Known rows, with every way that one mark hangs from another
K589{K939}: [-0.36 -0.58  0.84  0.52  1.02 -1.25 -0.02  0.34  1.37  0.60 -0.64  0.10
 -1.06 -0.36 -0.85 -0.33  0.00  0.18 -0.47 -0.16]
K939{K237{K612} K589}: [ 1.05 -2.06  1.61  1.02  1.97 -0.77  0.31 -0.12  0.80  1.86 -2.11 -1.60
  0.72 -1.62 -2.10 -0.35 -0.49  1.46 -1.11  0.17]
K267{K951{K237{K939{K589}}}}: [ 0.33 -2.96  1.35  0.97  2.00 -0.93  0.15 -0.62 -0.23  1.78 -1.65 -1.95
  2.22 -2.11 -1.97 -2.23 -0.81 -0.11  0.90 -1.13]
K589{K939{K237}}: [ 0.19 -1.03  1.33  1.10  1.56 -1.26 -0.37 -0.06  2.15  2.16 -1.12 -1.01
 -1.70 -1.31 -1.15 -1.03 -0.19  0.49 -0.32 -0.45]
K951{K237{K612 K939} K267}: [-0.44 -3.53 -0.28  1.60  2.37 -2.28  0.97  0.23  0.07  0.57 -1.03 -2.31
  3.58  0.02 -2.13 -1.74 -0.81  0.70  1.83 -0.46]
K612{K237{K939{K589} K951}}: [ 0.21 -2.10  3.64  0.64  1.60 -0.99 -0.13 -0.67  0.72  1.28 -1.62 -0.48
  3.68 -2.13 -3.30 -0.82 -0.04  1.07  0.26  0.37]
K854{K167 K237 K959}: [ 0.97  0.52 -0.87  1.19 -2.88  0.20  0.02 -0.07  0.69  1.35  1.07  1.43
  0.51  0.55  0.25  0.55  0.53 -2.31 -2.26  0.20]
K267{K951{K237{K612 K939{K589}}}}: [-0.01 -3.98  1.00  1.19  2.60 -1.47  0.24 -0.28 -0.51  1.13 -2.16 -2.42
  3.31 -2.06 -2.81 -1.46 -0.90  0.75  0.99 -0.90]
K612{K237{K951{K267}}}: [-0.40 -1.88  1.21  0.10  0.97 -0.70  0.48 -0.01 -0.57 -0.17 -0.21 -1.06
  2.77  1.12 -1.37 -1.85 -0.29  0.25  3.39  0.35]
K237{K612 K939 K951{K267}}: [-0.48 -3.26  0.59  1.17  1.00 -1.98  0.10  1.28  0.04  0.10 -1.01 -2.65
  4.76 -1.17 -3.38 -1.52 -1.45  1.30  1.75  0.05]
K854{K237}: [ 0.52 -0.66 -0.06  1.64 -0.89  0.53  0.06 -0.30 -1.30  1.19 -0.21  0.64
 -0.31  0.80  0.52  0.10  0.98 -0.84 -0.03 -0.16]
K267{K951{K237}}: [-0.27 -1.91 -0.98 -0.08  0.82  0.06 -0.09 -0.64 -1.15  0.22 -0.45 -1.40
  0.62 -0.03  0.19 -1.93 -0.31 -0.78  3.01 -1.09]
K854{K167 K237{K939 K951} K959}: [ 0.71 -0.87  0.20  1.68 -2.94 -0.47 -0.78  0.14  1.34  1.92  0.30  0.29
  3.48 -1.83 -2.05 -0.34 -0.09 -1.85 -1.61  0.06]
K951{K267}: [ 0.05 -0.85 -0.12  0.45  0.40 -0.70  0.85  0.70 -0.43  0.11  0.21 -1.10
  0.76  1.10 -0.25 -1.44 -0.73 -0.09  1.12 -0.01]
K951{K237{K612 K939{K589}} K267}: [ 0.42 -3.93  1.22  1.79  3.17 -2.48  1.43  0.21  0.32  1.40 -2.16 -2.36
  3.91 -0.62 -3.05 -2.06 -1.05  0.92  0.52 -0.19]
K939{K237{K612 K951} K589}: [ 1.14 -2.80  1.86  0.74  1.51 -0.56 -0.32  0.04  0.82  1.71 -2.84 -2.33
  2.37 -2.58 -3.14 -1.24 -0.82  1.52  0.18  0.34]
K850{K207{K237}}: [ 1.90  0.58 -0.20  0.10  0.78  0.04 -0.45  1.55  0.91  0.53  0.00  1.20
  1.31 -1.51 -1.02  0.46 -1.31  0.95  2.12 -0.14]
K939{K237{K951} K589}: [ 1.41 -1.73  2.21  0.48  0.90 -0.01 -0.40 -0.26  1.06  2.30 -2.39 -1.86
  1.34 -2.66 -2.33 -1.95 -0.74  0.56  0.14  0.10]
K854{K959}: [-0.37  1.10 -0.08 -0.16 -0.68 -0.57 -0.60 -0.04  0.56  0.12  0.94  0.62
  0.42 -0.60 -0.21  0.35 -0.42 -1.01 -1.31 -0.03]
K207{K237{K612 K939{K589} K951{K267}} K850}: [ 2.45 -2.71  2.19  1.33  2.86 -1.84  0.22  1.97  1.50  1.79 -1.89 -1.39
  5.66 -2.80 -5.28 -1.34 -3.20  2.76  2.96 -1.03]
K207{K237{K612 K939{K589} K951{K267}}}: [ 1.45 -3.42  2.56  1.51  2.43 -1.89  0.43  1.04  0.55  1.47 -1.92 -2.19
  5.43 -2.44 -4.78 -1.54 -2.24  2.25  1.73  0.23]

Rows
[ 0.22 -1.80  1.51  0.78  1.10 -1.06 -0.91  0.13  2.13  2.03 -1.89 -1.66
  0.02 -2.34 -2.19 -2.01 -0.49  0.56  1.02 -0.28]  K589{K939{K237{K951}}}
[-0.61 -2.48  2.03  0.90  1.26 -1.59  0.25  0.12  0.02  0.60 -0.21 -1.45
  4.08 -0.31 -2.59 -1.87 -0.57  0.68  2.69  0.08]  K612{K237{K939 K951{K267}}}
[ 2.22 -0.60  0.19  0.08  1.11 -0.26 -0.08  1.64  0.83  0.85 -0.24 -0.38
  3.01 -0.80 -2.23 -1.82 -2.53  1.17  4.92 -1.16]  K207{K237{K951{K267}} K850}
[ 1.78 -0.82 -0.11 -0.20  1.39 -0.12 -0.81  1.18  0.99  0.16 -0.91  0.27
  3.27 -1.74 -2.82  0.34 -1.89  2.24  3.87 -0.95]  K207{K237{K612 K951} K850}
[ 0.22 -2.94  3.59  1.08  2.04 -1.72  0.74  0.05  0.26  1.41 -1.42 -1.60
  4.39 -1.03 -3.58 -2.19 -0.80  0.93  1.38  0.36]  K612{K237{K939{K589} K951{K267}}}
[ 1.42 -2.73  0.40  1.23  1.88 -1.84 -0.30  2.84  0.98  0.62 -1.05 -1.40
  6.12 -2.72 -4.38 -1.05 -2.84  2.21  3.90 -0.06]  K850{K207{K237{K612 K939 K951{K267}}}}
[-0.07 -3.73  1.13  1.52  2.21 -2.31  0.06  1.16  1.59  1.61 -2.13 -3.24
  1.72 -1.12 -3.32 -2.64 -1.37  1.38  2.15 -0.07]  K589{K939{K237{K612 K951{K267}}}}
[ 1.73 -0.03 -0.30  0.18  1.75 -0.28 -0.27  1.02  1.06  0.25 -0.10  0.97
  1.64 -0.85 -1.74  1.24 -1.56  2.17  2.59 -1.07]  K207{K237{K612} K850}
[-0.18 -2.20  0.98  0.93  0.37 -1.37 -0.01  0.98  0.24  0.68 -0.59 -2.17
  3.72 -1.23 -2.53 -2.31 -1.40  0.39  1.67 -0.13]  K237{K939 K951{K267}}
[ 1.09 -3.62  1.77  1.13  1.98 -1.22  0.59  0.79  0.42  1.83 -2.67 -3.44
  3.08 -1.46 -3.43 -2.64 -1.56  1.38  1.31  0.29]  K939{K237{K612 K951{K267}} K589}
[ 1.60 -0.07  0.66  0.85  1.17 -0.77 -0.66  1.76  1.56  1.27  0.00  0.82
  2.67 -2.95 -2.23  0.50 -1.70  1.31  1.44 -0.43]  K850{K207{K237{K939}}}
[ 2.82 -1.63  2.56  1.07  2.21 -1.29  0.16  1.66  1.70  2.40 -1.48 -0.92
  4.60 -2.92 -4.44 -2.06 -3.02  1.75  2.85 -1.24]  K207{K237{K939{K589} K951{K267}} K850}
[ 1.66 -0.80  0.92  0.55  0.75 -0.62 -1.22  1.81  1.61  1.08 -0.76  0.17
  4.33 -3.90 -3.33 -0.37 -2.03  1.45  2.74 -0.23]  K850{K207{K237{K939 K951}}}
[ 0.29 -2.66  1.45  1.27  1.59 -1.73  0.00  0.78  1.75  2.13 -1.73 -2.75
  0.68 -1.19 -2.47 -3.37 -1.23  0.46  2.13 -0.29]  K589{K939{K237{K951{K267}}}}
[-0.09 -2.83  1.21  1.01  1.79 -1.68 -0.76  0.39  1.93  1.47 -2.37 -2.11
  1.02 -2.22 -3.06 -1.21 -0.61  1.53  1.10 -0.05]  K589{K939{K237{K612 K951}}}
[-0.21 -2.67 -0.21  0.38  0.75 -1.11  0.39  1.17 -0.55 -0.64 -0.97 -2.23
  3.44  0.25 -2.16 -1.57 -1.14  0.88  2.43  0.37]  K237{K612 K951{K267}}
[ 1.94 -0.20  0.08 -0.28  0.44  0.25 -1.03  1.76  0.96  0.40 -0.72  0.58
  3.02 -2.45 -2.09 -0.48 -1.73  0.97  3.46  0.09]  K850{K207{K237{K951}}}
[ 0.69 -2.02  1.65  1.12  2.09 -1.25  0.45 -0.88  0.94  1.92 -1.97 -0.81
  2.07 -1.89 -1.95 -1.36 -0.25  0.15 -0.67 -0.38]  K951{K237{K939{K589}}}
[ 0.28 -2.88  2.18  0.94  1.36 -1.35 -0.25  0.53  0.70  0.84 -2.39 -1.66
  4.37 -3.03 -4.10 -0.40 -0.93  1.70 -0.66  0.31]  K237{K612 K939{K589} K951}
[ 0.23 -2.04  2.01  1.26  1.74 -1.56  0.30  0.37  0.66  1.00 -1.63 -1.02
  2.69 -2.05 -3.00  0.47 -0.59  1.58 -1.99  0.16]  K237{K612 K939{K589}}
[-0.19 -2.88 -1.12  0.78  2.06 -1.44  1.23  0.09 -0.56 -0.12 -0.99 -1.84
  2.26  1.47 -0.85 -1.74 -0.50  0.34  2.52 -0.12]  K951{K237{K612} K267}
